Each row was made from one walk, in order. Every step used is in the known rows, and no mark comes twice. Write each row's walk.
Known rows:
nimom > bigo > zevi > kames: [-1.42  0.49  2.69  0.48 -0.98 -0.90  0.99  0.74  2.01  0.48  1.49  1.08
 -0.28  1.71  0.37 -1.00 -0.68 -3.40 -0.51  0.38 -1.31]
nimom > kames > zaru > bigo > zevi > pokod: [ 0.33  0.09 -0.01  0.68  1.10 -0.55 -0.76  1.40  2.81 -1.95  1.01  2.15
 -0.59  0.80 -1.26  2.88 -1.29 -2.51  0.05  1.94 -3.05]
bigo > zevi: [-0.55  1.01 -0.07 -0.09 -0.44 -0.03  0.74  1.17  0.75  0.31  0.59  1.31
 -1.30  0.36  0.63  0.75 -0.41 -0.64 -0.26  0.11 -1.36]
zevi > pokod > gelav > kames > zaru > bigo > nimom: [ 1.84 -0.44 -0.66  1.60  1.73  0.76  0.01  0.97  1.99  0.61  0.42 -2.23
 -0.53  0.54 -3.80  0.85 -1.63 -1.59  0.48  0.63  1.63]
pokod > gelav > kames: [ 0.69  0.21 -1.74  0.84  0.40  0.27  0.26  0.23 -1.51  2.55  0.16 -1.81
 -0.04 -0.64  0.11 -2.00 -0.09  2.34 -0.43  0.12  1.04]
pokod > gelav > kames > nimom: [ 0.41  0.08 -2.46  0.52  1.86  0.46  0.06 -0.47 -1.28  2.40 -0.37 -2.93
 -0.71 -1.25  0.69 -0.71 -0.39  1.29 -0.24  0.38  0.02]
gelav > kames > zaru > bigo: [ 1.57 -0.10 -2.71  0.31  3.63  0.57 -0.71 -1.04  1.08  1.04 -0.81 -1.59
 -0.46  0.00 -1.07  0.03 -1.27 -0.28 -0.04  1.42 -0.08]
zaru > kames: [ 1.49  1.00  1.41  0.20  1.31 -0.23  0.81 -0.30  0.72 -0.48 -1.32  0.43
 -0.13 -0.29 -0.49  0.53 -0.46 -0.23 -0.45 -2.01 -0.58]
pokod > gelav > kames > zaru > bigo > nimom: [ 1.54  0.30 -2.54  1.49  2.92  1.08  0.37 -0.57  3.16  0.65 -0.01 -2.97
 -1.08  0.67 -2.04 -0.31 -1.45 -1.86  0.22  1.01  2.03]
gelav > kames > zaru > bigo > nimom: [ 1.38  0.16 -1.99  0.59  3.58  0.96  0.21 -1.01  3.52 -0.03 -0.41 -1.70
 -0.78  1.11 -1.90  0.54 -1.80 -2.63  0.49  0.77  1.21]
zaru > kames > gelav > pokod: [ 1.17  0.71  0.12  1.38  2.05  0.29  0.17 -0.44  0.46 -2.61 -1.67  0.29
 -0.32 -0.47  0.18  1.95 -0.26  4.88 -0.06 -1.54 -2.08]
zevi > pokod: [ 0.35 -0.81  1.88  0.08 -1.12 -0.26 -0.43  1.57 -1.32 -0.11  0.51  0.62
  0.53 -0.18 -1.79  1.22 -0.15  0.22  0.39 -0.34 -0.52]
gelav > kames: [ 0.51 -0.05 -1.15 -0.11  1.16  0.19  0.20 -0.29 -1.16  1.98 -0.12 -0.62
  0.30 -0.29  0.25 -1.23 -0.41  1.67 -0.24 -0.09  0.24]
nimom > bigo > zevi > pokod > gelav: [-0.42  0.46  1.83  1.81 -2.30 -0.63  0.12  3.11  0.50  0.09  1.77  0.47
 -0.82  1.06 -0.42  1.12 -0.06 -2.85 -0.70  0.53 -0.01]
zevi > kames > gelav > pokod: [-0.81 -0.78  0.85  0.85  0.02 -0.02  0.07 -0.23 -0.32 -1.10  0.05 -0.16
  0.47 -0.20 -0.55 -0.29 -0.38  5.27  0.73  0.14 -2.31]
gelav > kames > nimom > bigo > zevi > pokod: [-0.36  0.00  0.60  0.32  1.11 -0.37 -0.28  1.59 -0.15  0.99  0.84  0.10
 -0.85  0.52  0.53  1.85 -1.19 -2.99 -0.48  0.45 -1.77]
bigo > zaru > kames > nimom: [ 0.61 -0.88  0.86  0.00  3.07 -0.13  0.23 -1.32  3.59 -1.06 -3.29 -0.27
 -0.01 -0.29  0.49  2.26 -1.31 -3.28  0.85 -1.75 -0.78]
nimom > bigo > zevi > kames > gelav: [-1.88  0.33  2.64  0.44  0.20 -0.63  0.56  0.32  2.34 -0.12  1.12  1.55
 -0.91  1.78  0.74 -0.17 -1.03 -0.51  0.13  0.61 -2.15]
zaru > bigo > nimom > kames > gelav: [ 0.26  0.94 -0.38  1.24  2.28  0.14  0.44 -1.46  6.30 -3.31 -0.29  0.89
 -0.16  2.02  0.00  1.39 -1.11 -0.93  0.10  0.64 -0.13]
zevi > pokod > gelav: [ 0.43 -0.59  1.28  1.04 -1.81 -0.21 -0.19  2.11 -1.53  0.60  0.74 -0.53
  0.14 -0.48 -1.96  0.42  0.19  1.02  0.09 -0.11  0.38]

Write each row's walk:
[ 0.43  0.75 -1.66  2.33  1.69  0.37 -0.01 -1.24  5.66 -4.88 -0.19  0.38
  0.18  1.74  0.25  2.01 -0.72  1.24 -0.15  0.76 -0.61] => zaru > bigo > nimom > kames > gelav > pokod
[ 0.91  0.88  1.32  0.15  2.55  0.09  0.37 -0.76  0.97 -1.09 -1.73  0.77
 -0.64 -0.19 -0.06  1.32 -0.62  2.69  0.16 -1.71 -1.63] => zaru > kames > gelav
[ 1.19  0.96  0.65 -0.14  2.77  0.02  0.47 -1.11  0.87 -0.74 -1.98 -0.68
 -0.85 -0.95  0.13  1.71 -0.79 -1.39 -0.25 -1.77 -1.65] => zaru > kames > nimom
[ 0.23 -0.82 -2.40  0.46  2.11  0.53 -0.70 -0.08 -1.64  2.01  0.51 -2.31
 -0.42 -1.05 -0.38 -1.19 -0.31  1.82  0.50  1.19  0.21] => pokod > gelav > kames > zaru
[ 1.70  0.13 -3.36  1.29  2.91  0.67 -0.60 -0.52  0.78  1.78 -0.49 -2.85
 -0.89 -0.33 -1.22 -0.69 -0.99  0.45 -0.18  1.57  0.76] => pokod > gelav > kames > zaru > bigo
[-0.56 -1.78 -1.56  1.42  2.23 -0.15 -0.80 -0.95  2.80  1.13 -1.20 -2.80
  0.31  0.56  1.84 -0.30 -0.63 -3.74  0.40  0.82  1.80] => pokod > gelav > kames > nimom > bigo > zaru
[-0.74 -1.97 -1.01  0.52  2.99 -0.23 -0.90 -1.41  3.12  0.41 -1.50 -1.53
  0.75  0.91  2.09  0.55 -0.97 -4.54  0.67  0.53  0.97] => gelav > kames > nimom > bigo > zaru
[ 0.00 -1.09 -1.76 -0.44  2.85  0.39 -0.79 -0.60 -1.32  1.30  0.30 -1.06
 -0.10 -0.74 -0.27 -0.32 -0.69  1.06  0.71  0.97 -0.60] => gelav > kames > zaru
[-1.28  0.62  1.31 -0.71  0.35 -0.22  1.23  0.24  0.79  1.15  0.36  0.28
 -1.35 -0.21 -0.05  0.31 -1.32 -1.51  0.25  0.25 -3.24] => bigo > zevi > kames > nimom
[-0.16 -0.19 -1.19  0.48  2.66 -0.08 -0.72 -1.12  0.35  0.78 -0.23 -2.01
 -0.25  0.34  1.85 -0.12 -0.62 -2.55 -0.53  0.65  0.07] => gelav > kames > nimom > bigo
[-0.02 -0.03 -1.82  1.30  2.02  0.01 -0.55 -0.64  0.05  1.41  0.12 -3.18
 -0.46 -0.01  1.61 -0.82 -0.24 -1.86 -0.77  0.78  0.93] => pokod > gelav > kames > nimom > bigo
[ 1.39  0.25 -0.97  0.26  1.99  0.32 -0.30  1.84  0.54  1.38  0.22  0.32
 -1.37  0.29 -2.21  2.00 -1.94 -0.80  0.08  1.21 -1.85] => gelav > kames > zaru > bigo > zevi > pokod
[-1.29 -1.00 -0.14  0.15  1.95 -0.08 -0.44 -0.93  3.41 -3.13  1.51  0.59
  0.31  0.94 -0.10  1.08 -0.47 -2.96  1.19  1.08 -0.42] => bigo > nimom > kames > zaru
[ 0.27  1.59  0.29  0.06  1.14 -0.12  1.30 -0.11  3.25  0.94 -0.75 -0.34
 -1.77  0.38 -0.83  0.72 -2.01 -2.94 -0.51  0.68 -2.59] => zaru > bigo > zevi > kames > nimom
[-0.76 -0.04  0.53  0.45  0.34 -0.29  0.62 -0.64  3.53 -2.45  1.10  1.04
  0.73  1.37  0.36  0.10 -0.18 -2.50  0.30  0.03  0.36] => bigo > nimom > kames
[-0.73 -0.23 -0.01  0.46  1.57 -0.29 -0.93 -0.93  1.50 -1.12 -0.15 -1.42
 -0.44  0.51  1.53  1.17 -0.14 -4.22 -0.24  0.70 -0.12] => kames > nimom > bigo
[ 1.02 -0.03 -1.60  0.41  2.49  0.40 -0.92 -0.77  2.23 -0.86 -0.76 -0.97
 -0.76  0.28 -1.30  1.22 -0.93 -1.99  0.19  1.39 -0.34] => kames > zaru > bigo
[-1.80 -2.36  2.25  0.35  1.29 -0.85 -0.30 -1.37  4.13 -0.39 -1.14 -0.91
  0.99  1.20  0.54  0.06 -1.02 -5.84  1.17  0.49 -0.08] => zevi > kames > nimom > bigo > zaru
[ 1.05 -0.66  0.15  0.96 -0.69  0.00 -0.04  1.80 -2.71  2.46  0.68 -1.17
  0.47 -0.83 -1.72 -0.82 -0.30  2.62 -0.14 -0.22  0.63] => zevi > pokod > gelav > kames
[-1.23 -1.89  0.19  0.61  1.81 -0.43 -1.19 -1.14  4.22 -1.51 -1.44 -1.01
  0.41  1.22  1.77  1.73 -0.50 -6.23  0.90  0.65  0.72] => kames > nimom > bigo > zaru
[ 0.79  0.20 -0.84  0.65  2.43  0.78  0.02 -0.81  4.67 -1.91 -0.27 -1.05
 -0.95  1.34 -2.10  1.71 -1.44 -4.22  0.62  0.83  0.97] => kames > zaru > bigo > nimom
[-0.81 -0.42 -1.51  1.35  0.89 -0.22 -1.04 -0.63  0.84 -3.55  0.42  0.98
  0.71  0.00  1.86  1.09  0.41  4.95  0.23  1.14 -2.48] => nimom > kames > gelav > pokod
